Each row comes from the steps of one path. Every step used is in the known rows, and no mark comes twice. Write the path behind each row, first mark first.
Known rows:
nutib pemupi fevot nebov vuzoz: [ -3 -18 -29 -18  19  16 -41   9 -14 -21  22  24   7  -6  13 -10  23 -29]
nebov bugut: [ -8  11   8  -2   1 -20  20 -12  -2  19   3 -17  26  15   6  -6  -1  25]
pebid dogud: [-27 -18  -3 -30  -3  -8 -13  -6  10  19 -10  -5  45  19 -38  10 -19   8]
nutib pemupi fevot pebid bugut: [-15 -32 -17  -7   6   8 -28  29  18 -38  11  14  -4 -12   3 -29   8 -24]
bugut pebid fevot pemupi: [  0   3   4   3 -16  -6  19 -35   4  15  -2   5 -40  -5 -19  -7 -27 -19]
bugut pebid fevot pemupi nutib: [ -8   5   2  18 -17 -11  11 -34   6  21 -15   4 -36   0 -21   1 -23 -29]
vuzoz nebov bugut pemupi fevot: [ 13  43  25  21   5   2  -3  19 -39  21   9 -24  18   9  -8  22   6  49]
bugut pebid dogud: [-28   0  -7 -27 -31 -15  -2 -27  19   3   5  -4   2  -7 -19  -2 -42 -12]
vuzoz nebov bugut pemupi nutib: [  9  48  30  31  -1 -13 -10   9 -28  16 -19 -14  18   9  -6  35  12  36]
nebov vuzoz: [ 15 -12 -16 -13  20 -13   0 -16  -6  25  17  22  -8 -18  15  15  23  20]
nutib pemupi fevot pebid dogud: [-21 -32 -23 -19  12  11 -40  32  -2 -38   8  13   0  -5  -9 -16   7 -30]
nutib pemupi: [-11 -10  -8 -22   9  -6 -44  -1  22 -40 -13  48   2  -6   3 -31   8 -25]
pebid bugut: [ -8 -17  14   4 -20 -17  21 -13  68  16  -1  -2  31  -1  -5 -30 -17  26]
vuzoz nebov bugut pebid: [  9  42  29   8  -8 -28   9   7 -22  17 -16 -19  15   9   2  19 -10  43]
fevot pemupi: [  6 -41  38   6  24   8  -9 -25  14  31 -42  52  -6   7   8  22  19 -16]
pemupi fevot pebid bugut: [-10 -42   2  11  11   9  18  42  19  14   9 -21   6   3  -2 -13 -10  11]
pebid fevot nebov: [ 18  10  -1  -7  11  -2  27  -9 -18  10 -23 -11  13  24 -25   3  -7   1]
bugut pebid fevot: [ -6  18  -8  -5 -21 -15  21 -22   9   5   6  -7 -30  -4 -23 -25 -41  -6]
nutib pemupi fevot pebid bugut nebov: [ -8 -16 -22  -8   1  13 -28  30  18 -46   8  13 -12  -9  17 -31  10 -22]

Write each row's path:
[  3  19  -5 -10 -21 -11  26 -29  -1  -3  -4  -8 -21  -3  -9  -6 -33 -18] => bugut pebid fevot nebov
[  1  -6   4  13   7  38  -9  12  -8 -17  29   7 -32 -22  -4   1   2  -7] => bugut pemupi fevot pebid
[ 12 -12  11  13  19   5  18 -17 -11  36 -20   7 -14  22 -38   4   3  -1] => pebid fevot pemupi
[-19 -21 -21 -12  19  13 -47  21   5 -18  17  25   9   2  -6 -38   4 -21] => nutib pemupi fevot
[  7  21  14   7  -8   3   8 -31 -19  -8 -18  -3  23   2  27  41  21 -19] => fevot nebov bugut pemupi nutib
[ 17  36  29  21   5  -1   5  27 -41   5  -2 -25   5   2  -1  32  11  43] => vuzoz nebov bugut pemupi fevot pebid
[ -7  -7  -7   0   9  14  13   8 -25  31  24 -31  30  16  11   4  -9  -1] => pemupi fevot nebov bugut pebid
[-14 -30 -17 -13  18  10 -36  33   2 -41   3  24  -9  -7   3 -24  10 -30] => nutib pemupi fevot pebid
[  6  -6  -7  18 -25  22  14 -24  31  12  56 -17   6 -26   3  -5   4  15] => pebid bugut pemupi fevot nebov vuzoz
[ 10  30  -8  19  -4   0  28 -22 -32  10  -8 -32   7  20 -25  19   6  -7] => pebid fevot nebov bugut pemupi nutib
[ 29  35 -22 -16   2   2  -2  -5   5  -2  -4  20 -23  -2  51   0  18  23] => bugut nebov vuzoz
[ -2 -17 -33  -9   2  12 -27  25   8 -40  23  11 -21 -19  22 -20  22 -18] => nutib pemupi fevot pebid bugut nebov vuzoz
[  5 -27 -13   9   8  13  20  39   9  11  20 -25  -9  -5  18  -4   4  16] => pemupi fevot pebid bugut nebov vuzoz
[ 14  20  15  -7  -6   7  16 -32 -20 -14  -6  -2  19  -2  30  33  16  -9] => fevot nebov bugut pemupi
[  8  40  28  33  -7 -26   8   1 -32  34 -28 -24   7  16 -12  38   2  26] => vuzoz nebov bugut pebid fevot pemupi nutib
[ 13 -13  17  -3 -18 -14  34  18  51 -42 -43   3 -22 -15  38  -1   1   6] => fevot pebid bugut nebov
